In the rows, zero is written as 100.
Known rows, with every way that one mark hangs from another:
vifeguk{gake{lolu{febetu}} kabub{tuti}}: [105,  83,  96, 105, 117,  86,  85, 106,  96,  98, 104, 112,  96, 115, 104,
 105,  95,  81, 111,  92, 109, 110,  90, 130, 119, 105,  99,  94,  79, 104,
 106,  79]
gake{lolu{febetu} tuti}: [113, 103,  75,  98,  96,  94,  93, 109,  99,  86,  63,  93,  99,  98,  75,
  93, 111, 117,  86,  95, 109,  99,  98,  87, 140, 103, 126,  95,  98, 101,
  69,  92]
loze{gamen kabub{vifeguk{gake{tuti}}} mumar}: [ 94, 122, 176, 101,  78,  98, 112, 105,  63, 104, 105,  96, 103,  76,  95,
 110, 110,  71,  90, 106,  87, 118,  97, 119,  90,  98, 101,  96, 110,  97,
  80, 100]
kabub{tuti{gake}}: [ 99, 104,  84, 101, 135, 107,  55, 107, 118,  94, 117, 100, 110,  97, 121,
 107,  95,  71, 100,  94, 101,  92,  92, 106,  94, 104, 104,  98,  99,  85,
  91, 115]
vevol{febetu rika{lolu loze{gamen mumar}}}: [ 94,  81,  50,  98,  69,  90, 140, 102, 122, 124, 129, 137,  95,  73,  78,
  98,  92,  83,  97, 106, 112, 115, 116,  88,  70,  92,  84, 100,  96, 115,
  92,  65]
kabub{vifeguk{gake{lolu{febetu mumar} tuti}}}: [104,  78,  82, 103, 107, 100, 103, 109, 107,  87,  93,  98,  91,  93,  74,
 100,  93,  78,  96, 100,  87, 100, 108, 107, 131, 112,  97, 102, 100,  91,
 111,  85]
lolu{febetu{vevol} mumar rika}: [104, 124, 109, 103,  83, 107, 110,  91, 111, 100,  76,  62,  94, 115, 110,
 124, 114, 169,  91,  97,  65,  65, 115,  95,  97, 106, 137, 100, 115, 109,
 128, 104]
rika{lolu vevol}: [ 90, 133,  99, 109, 108, 102,  83, 112, 113, 112, 106, 126, 110, 117,  82,
  90,  93, 101,  91, 100, 137, 100,  93,  93, 109,  88,  62, 100,  98,  86,
  92, 103]
lolu{gake mumar}: [100,  88, 116,  89, 109, 105,  90,  81,  69,  93,  93,  89,  88, 109,  95,
 115, 111, 132,  91, 107,  80,  82, 103,  96,  75, 107, 105,  98, 115, 101,
 119, 106]
gake{lolu{febetu{vevol} rika{loze{mumar}}} tuti}: [121, 105,  93,  98,  72, 100, 122, 104, 130,  86,  68,  86,  98, 112,  74,
  95, 113, 162,  88,  91,  92,  90,  96, 114, 139, 108, 140, 100,  98,  98,
  91,  84]
vifeguk{gake}: [102,  85, 101, 104, 108, 102,  90,  98,  78, 101, 108, 119, 111,  96, 121,
 105,  93,  71, 119, 102, 104, 111, 103,  93,  80, 103,  74, 107,  91, 100,
 100, 113]
febetu{vevol{rika{lolu}}}: [ 94, 111,  91,  98, 106, 106, 120, 103, 127,  95, 107, 127, 106, 106, 113,
  92,  95, 103, 117, 108, 107,  91, 112,  82,  86,  85,  89, 110,  95,  90,
 104, 116]
mumar{loze{gamen}}: [ 89, 116, 117,  98, 135, 100, 100, 103,  72,  97, 105,  83, 120,  86, 126,
  97,  96,  99, 119, 110,  99, 111,  98,  75,  86,  93,  76,  91, 106, 105,
  80, 147]
gake{lolu{febetu mumar rika{loze vevol}} tuti}: [113, 104,  81,  99,  71, 100, 107,  97, 116, 102,  67,  75,  83, 121,  54,
  99, 112, 157,  76,  90, 100,  85,  95, 114, 142, 113, 135,  91, 101, 107,
  98,  75]
gamen{loze{kabub{vifeguk} mumar}}: [ 95,  99, 118, 103,  99, 114,  92,  93,  62, 100,  90,  73, 110,  85, 146,
  92, 100, 100,  80,  96,  83, 109,  94,  94,  88, 104,  99, 118, 119, 100,
 109, 118]
rika{lolu{mumar}}: [ 92, 109,  75, 100, 100, 100,  88,  93,  92, 109, 109,  97, 105, 112,  88,
 104, 106, 125,  81,  99, 103, 102, 103,  90,  91, 101,  82, 101, 114, 103,
 106,  95]
lolu{rika}: [107, 104, 110, 100,  90, 110, 109,  87, 110,  85, 101,  91, 117,  91, 121,
 110,  99,  97, 102,  96, 100,  95,  91,  91,  93, 101,  99, 100, 110,  97,
 119, 122]
febetu{vevol{rika{lolu loze{kabub{vifeguk} mumar}}}}: [ 95, 116, 102,  98, 100, 106, 127, 101, 132, 104, 118, 119,  97, 106, 105,
  86,  93, 115, 111, 105,  99,  94, 111, 102,  88,  90,  92, 115,  98,  90,
 110,  99]
mumar{loze{kabub{tuti{gake{lolu}}}}}: [ 97, 106, 129, 100, 136,  98,  62,  99,  91, 105, 120,  73, 109, 105, 128,
  95,  96, 114, 110, 102,  99, 101,  80, 100,  89,  99,  92,  88, 104, 100,
  89, 125]
vevol{febetu rika}: [ 99,  76,  45,  97,  91,  96, 118,  95, 117, 104, 111, 136, 101,  63, 106,
  95,  87,  45, 111, 109, 117, 103, 116,  58,  72,  85,  92,  99,  92, 110,
  93,  90]
kabub{tuti{gake{lolu{febetu mumar{loze}}}} vifeguk}: [ 97,  87,  79, 102, 143, 104,  62, 119, 143,  86, 115,  73,  86,  99,  88,
 104,  89,  80,  89,  98,  75,  82,  98, 123, 133, 115, 112,  93, 105,  78,
 113,  93]
vifeguk{kabub}: [101, 123,  99,  99, 118,  92,  98,  87,  68,  94,  96, 110, 122, 100, 125,
  87,  99,  60, 115,  92, 121, 109,  97,  88, 100,  87,  89, 101,  97, 106,
  99, 114]
febetu{vevol{rika{lolu{gake mumar{loze{gamen}}}}}}: [ 90, 101, 113,  95, 108, 104, 127, 103, 115,  97, 109, 115,  97, 113, 104,
 102, 100, 126, 117, 113,  92,  87, 111,  93,  77,  90,  89, 100,  98,  94,
 111, 119]
vifeguk{gake{lolu} kabub}: [109,  78, 109, 103,  98,  85,  95,  95,  72,  99, 101, 120, 108, 116, 103,
  94,  98,  59, 127,  95, 116, 120,  93, 115, 107,  99,  80,  97,  80, 108,
 108,  92]
lolu{febetu gake{tuti} rika}: [117,  85, 136,  98,  84,  99, 120, 100,  97,  80,  76,  94,  99, 101,  99,
 136, 114, 160,  87,  92,  77,  70,  90, 123, 102, 116, 130,  87, 105,  99,
 124,  98]
gamen{loze{kabub{tuti} mumar}}: [ 94, 103, 110, 101, 108, 117,  80,  92,  70, 102,  96,  74, 110,  89, 157,
  97, 101, 118,  76,  94,  87, 108,  87, 100,  80, 104, 106, 117, 117, 100,
  99, 119]
gake{lolu tuti}: [113,  95,  77,  94,  94,  99,  96, 100, 103,  78,  74, 102, 107,  99,  74,
  84, 107,  98,  91,  98, 116, 108,  91,  86, 133,  99, 113,  97,  98,  96,
  72, 102]
febetu{vevol{rika{loze}}}: [ 97, 117,  89,  96, 112, 110, 124,  97, 123,  99, 108, 122, 100, 100, 120,
  86,  91, 101, 127, 106, 105,  92, 115,  80,  83,  87,  96, 117,  93,  94,
 101, 120]
febetu{vevol{rika}}: [ 96, 114,  95,  96, 112, 109, 119,  99, 120,  90,  99, 123, 105,  98, 125,
  89,  93,  89, 124, 109, 105,  90, 114,  73,  84,  83,  97, 112,  93,  90,
  99, 125]

Rows:
[ 96, 103, 119, 102,  95, 113,  86,  88,  51, 106,  87,  75, 114,  89, 156,
  94, 105, 112,  83,  95,  89, 111,  92,  89,  75, 102, 100, 117, 117, 106,
 100, 123]  gamen{loze{kabub mumar}}
[ 88, 123, 169, 100, 100, 104,  98, 110,  90, 100, 121,  92,  94,  75, 101,
 116, 102,  73,  82, 107,  85, 114,  91, 130,  93,  99, 105,  98, 111,  89,
  84,  97]  loze{gamen kabub{tuti vifeguk{gake}} mumar}
[ 88, 144, 168,  96,  98, 104,  89, 101,  78, 104, 110,  86, 102,  77, 114,
 113, 112,  94,  79, 106,  97, 112,  88, 111,  80,  91, 114,  97, 115,  97,
  64, 110]  loze{gamen kabub{tuti} mumar}
[ 93,  99, 108, 102, 112, 118,  87,  96,  81,  97, 100,  72, 105,  84, 147,
  96,  96, 106,  73,  94,  82, 106,  89, 105,  93, 106, 106, 118, 119,  93,
 109, 113]  gamen{loze{kabub{tuti vifeguk} mumar}}
[103,  77,  90, 100, 113,  90,  85,  94,  92,  98, 110, 107,  95, 123,  96,
 101,  95,  78, 109,  94, 106, 111,  90, 131, 111, 105,  95,  95,  84, 104,
 115,  80]  vifeguk{gake{lolu{mumar}} kabub{tuti}}
[ 95, 100,  97,  98, 105,  95,  98, 105, 101, 102,  76,  68,  80, 110,  85,
  98, 110, 138, 101, 112,  85,  90, 112,  82, 114, 100, 118,  93, 104, 109,
  92, 102]  gake{lolu{febetu{vevol{rika}} mumar{loze{gamen}}}}
[ 94, 100, 109,  94, 111,  99,  77,  95,  96,  98,  98,  64,  87, 107,  84,
  97, 107, 122,  91, 109,  97, 105,  91,  90, 111, 102, 107,  91, 111, 106,
  88, 107]  gake{lolu{mumar{loze{gamen kabub{tuti}}}}}
[104,  63,  47,  94,  71,  90, 139,  96, 126, 115, 125, 145,  92,  84,  74,
  96,  94, 107,  93, 103, 107, 102, 110, 103,  70,  98,  90,  99,  93, 108,
 104,  52]  vevol{febetu rika{lolu{gake{tuti}} loze{mumar}}}
[ 93, 118, 101,  96, 108, 108, 129, 100, 118,  99, 108, 121, 101,  97, 115,
  91,  93,  97, 127, 108, 105,  97, 116,  81,  84,  86,  96, 113,  93,  96,
  96, 126]  febetu{vevol{rika{loze{gamen}}}}
[ 99,  77,  37,  97,  90,  95, 127,  92, 122, 115, 124, 134,  95,  67,  98,
  90,  83,  65, 113, 104, 117, 107, 117,  68,  72,  90,  90, 106,  91, 116,
  94,  82]  vevol{febetu rika{loze}}
[106,  75, 121, 102,  77,  86, 114,  88,  74, 107, 106, 101,  99, 124,  87,
 107, 102,  84, 120,  93, 102, 118,  93, 132, 104, 108,  90,  92,  87, 118,
 125,  86]  vifeguk{gake{lolu{mumar rika{loze{gamen}}}} kabub}
[114,  86, 103, 104,  93,  82, 107, 105,  77,  96,  83, 122, 108, 124,  95,
  96, 105,  91, 121,  89, 109, 110,  97, 124, 122, 101, 102,  94,  74, 108,
  98,  85]  vifeguk{gake{lolu{febetu{vevol}} tuti} kabub}
[ 81,  85,  71,  94, 100, 100, 120,  92,  92, 115, 116, 109,  90,  99, 101,
 103,  96,  82,  98, 107, 105, 100, 108,  89,  74,  99,  75,  90, 102, 106,
 112,  94]  vevol{rika{lolu{mumar{loze{gamen}}}}}
[109,  95, 115, 107,  95,  90,  59, 115,  96, 103,  84,  89, 104, 114,  98,
 102, 114,  82, 116,  98,  94,  89, 105,  95, 105, 105, 111,  92,  93,  98,
  88, 113]  tuti{gake{lolu{febetu{vevol}}}}
[ 97,  70,  41, 100,  82,  91, 120, 101, 126, 111, 123, 142, 102,  76,  89,
  99,  89,  66, 100, 107, 120, 106, 112,  71,  74,  88,  81,  96,  94, 109,
  98,  76]  vevol{febetu rika{lolu}}
[ 97, 150,  95, 102, 110, 112,  94,  95, 102, 119,  98, 111, 100, 104, 102,
  71,  91, 106, 100,  97, 121, 100, 103,  99,  99,  93,  83, 117,  97,  91,
  84,  95]  rika{loze{mumar} vevol}
[ 85, 139, 113, 108, 101, 101,  65, 102, 114, 148, 140, 102,  86, 140,  66,
  98,  97, 150,  80,  88, 124,  97,  86, 136,  97, 105,  81, 100, 102, 100,
 101,  78]  rika{lolu{mumar} loze{kabub{tuti{gake}}} vevol}
[106,  70,  88, 101,  97, 105, 111, 103, 116,  81, 101,  98,  96,  95,  74,
 101,  91,  74,  97,  99,  86, 102, 101, 114, 129, 113,  94, 101, 101,  88,
 123,  89]  kabub{vifeguk{gake{lolu{mumar rika} tuti}}}
[110,  90, 101,  98,  83, 103, 103,  93, 123,  89,  97,  84,  98, 101,  84,
  95, 101, 113, 100,  99, 107, 107,  89,  97, 120, 105, 104, 102, 105, 102,
 107, 103]  gake{lolu{rika{loze}}}
[106,  89, 100, 105,  91,  90,  53, 106,  80, 112,  84,  76,  96, 117,  92,
 107, 117,  83, 105,  96,  88,  88, 107,  96, 101, 112, 114,  88, 100, 105,
  95, 100]  tuti{gake{lolu{febetu mumar}}}
[111,  81, 112, 106, 104,  90, 100, 106, 116,  92, 105, 109, 100, 122, 104,
 111,  96, 101, 115,  91, 101, 102,  88, 141, 120, 105, 107,  95,  80, 101,
 121,  84]  vifeguk{gake{lolu{febetu{vevol} rika}} kabub{tuti}}
[103, 131, 118, 110,  93, 105,  99, 105, 113, 102,  78,  88, 102,  99, 111,
 114, 100, 120,  94,  94, 104,  77,  98,  95, 113, 100, 110,  95, 102,  98,
 111, 106]  lolu{febetu rika{vevol}}
[108, 100,  68,  94,  87,  97, 105, 102, 106,  92,  60,  87,  84, 115,  69,
  94, 115, 139,  85, 100,  94,  85, 109,  90, 130, 103, 138,  95,  98, 105,
  84,  82]  gake{lolu{febetu{vevol{rika}} mumar} tuti}
[ 90, 106, 171, 102,  85,  94, 103, 109,  67, 104, 114,  91,  94,  86,  72,
 119, 106,  71,  99, 106,  98, 121,  94, 109, 104, 100,  98,  90, 108, 107,
  86, 114]  loze{gamen kabub{vifeguk{gake{lolu{mumar} tuti}}}}
[105,  78,  85, 104, 109, 100, 104, 115, 111,  83,  95, 106,  97,  87,  79,
  98,  90,  69, 100, 100,  92, 104, 105, 106, 134, 109,  93, 104,  96,  87,
 107,  89]  kabub{vifeguk{gake{lolu{febetu} tuti}}}
